Each row comes from the steps of one walk. Every step used is in the known rows, and no mark comes twice. Write the walk behind each row, first mark first.
In the rows, zero is written as 100.
Known rows:
B, U: 82, 123, 93, 110, 107, 109, 102, 128, 142, 97, 80, 152, 120, 81, 116, 92, 91, 94, 87, 128
S, B, N, R, U: 85, 117, 93, 104, 141, 130, 102, 102, 130, 99, 85, 68, 159, 80, 118, 98, 117, 120, 118, 100
T, U, R, S, B, N: 85, 123, 90, 99, 133, 81, 99, 120, 125, 114, 74, 119, 118, 90, 131, 68, 81, 112, 94, 96
T, U, R, S, B: 85, 117, 93, 105, 135, 77, 106, 123, 128, 110, 68, 123, 101, 92, 126, 68, 80, 113, 93, 87
B, N, T, U, R, S: 79, 128, 83, 78, 137, 111, 81, 114, 123, 101, 92, 99, 165, 73, 120, 69, 63, 84, 106, 121
T, N: 92, 106, 89, 90, 133, 147, 87, 117, 150, 92, 72, 122, 118, 98, 106, 88, 91, 76, 102, 127
N, B: 93, 94, 91, 93, 142, 162, 98, 137, 137, 66, 78, 93, 124, 67, 85, 97, 100, 113, 115, 94
B, N, T, U, R: 79, 126, 79, 79, 139, 110, 80, 118, 134, 101, 91, 96, 166, 68, 121, 87, 64, 83, 115, 123
N, B, U: 87, 107, 86, 101, 124, 142, 101, 138, 136, 69, 79, 102, 124, 66, 111, 99, 97, 122, 102, 118
T, N, B, U, R, S: 91, 112, 82, 94, 122, 142, 91, 125, 137, 85, 76, 100, 114, 100, 127, 79, 86, 107, 89, 126
B, U, R, S, T: 87, 131, 99, 120, 99, 92, 110, 129, 136, 111, 78, 138, 104, 107, 126, 62, 77, 97, 74, 96
T, U, R: 85, 110, 89, 102, 140, 80, 101, 132, 145, 107, 69, 137, 102, 85, 117, 92, 85, 100, 108, 89
B, N: 87, 123, 93, 83, 129, 148, 77, 121, 134, 103, 94, 125, 170, 76, 96, 92, 101, 79, 105, 120
U, R, S, B, N, T: 83, 124, 102, 98, 126, 109, 102, 113, 125, 115, 84, 93, 117, 114, 99, 58, 66, 101, 91, 59
T, N, R, S, B, U: 96, 98, 85, 101, 123, 109, 97, 98, 125, 90, 71, 97, 122, 90, 125, 72, 114, 103, 88, 115
U, R: 88, 108, 103, 102, 131, 114, 100, 132, 154, 112, 79, 131, 99, 109, 79, 95, 86, 84, 107, 51
S, B: 89, 112, 98, 109, 131, 127, 110, 109, 140, 99, 71, 81, 120, 86, 105, 89, 91, 117, 110, 95
T, U, R, S: 85, 114, 93, 100, 136, 81, 102, 127, 128, 107, 70, 142, 100, 91, 117, 67, 82, 101, 93, 87
T, U: 86, 108, 87, 98, 141, 96, 99, 129, 136, 92, 67, 140, 116, 66, 118, 87, 93, 96, 108, 119

Write each row's walk:
98, 115, 102, 107, 125, 125, 105, 130, 136, 103, 72, 96, 98, 119, 105, 49, 76, 95, 90, 60 : U, R, S, T, N, B
104, 116, 92, 121, 133, 92, 111, 135, 152, 103, 59, 88, 106, 85, 138, 62, 77, 90, 116, 93 : S, T, U, R
91, 107, 78, 94, 126, 150, 89, 127, 145, 77, 74, 98, 122, 87, 127, 94, 91, 105, 99, 142 : T, N, B, U
114, 100, 89, 115, 131, 121, 104, 119, 151, 87, 61, 66, 122, 83, 129, 66, 102, 80, 116, 104 : S, T, N, R
87, 131, 96, 116, 99, 95, 106, 126, 139, 113, 76, 131, 103, 113, 135, 61, 75, 95, 73, 107 : B, U, R, S, T, N
82, 127, 84, 98, 136, 104, 99, 104, 134, 107, 82, 51, 149, 79, 134, 88, 68, 119, 117, 110 : S, B, N, T, U, R
79, 114, 82, 94, 145, 81, 106, 111, 130, 90, 71, 79, 113, 79, 125, 65, 41, 101, 114, 97 : N, T, U, R, S, B
87, 124, 93, 100, 128, 134, 97, 106, 133, 108, 83, 72, 155, 81, 117, 91, 94, 115, 108, 113 : S, B, N
104, 113, 91, 119, 134, 106, 110, 133, 147, 93, 57, 90, 116, 72, 139, 59, 82, 89, 116, 115 : S, T, U
101, 121, 98, 109, 113, 141, 105, 121, 116, 87, 68, 97, 117, 99, 130, 21, 78, 95, 75, 118 : R, S, T, N, B, U
93, 104, 88, 87, 133, 121, 80, 112, 127, 96, 95, 109, 175, 60, 93, 102, 129, 87, 111, 99 : B, N, R
106, 87, 100, 109, 132, 99, 109, 108, 114, 82, 73, 96, 125, 71, 91, 53, 128, 93, 99, 63 : N, R, S, T
96, 118, 106, 108, 123, 117, 103, 126, 137, 113, 73, 111, 96, 125, 103, 47, 75, 84, 88, 60 : U, R, S, T, N
79, 112, 84, 90, 146, 85, 102, 119, 132, 88, 74, 98, 113, 78, 116, 65, 43, 89, 112, 97 : N, T, U, R, S
86, 112, 90, 103, 120, 131, 103, 138, 131, 80, 82, 103, 113, 83, 110, 84, 90, 124, 92, 95 : N, B, U, R, S
80, 124, 95, 113, 105, 93, 105, 132, 150, 111, 82, 149, 105, 100, 114, 96, 85, 96, 87, 98 : B, U, R
79, 109, 80, 91, 149, 85, 101, 122, 143, 87, 72, 94, 113, 73, 116, 82, 45, 88, 124, 98 : N, T, U, R
95, 93, 95, 110, 123, 86, 112, 99, 109, 87, 77, 98, 125, 71, 101, 69, 129, 117, 90, 72 : N, R, S, B, U
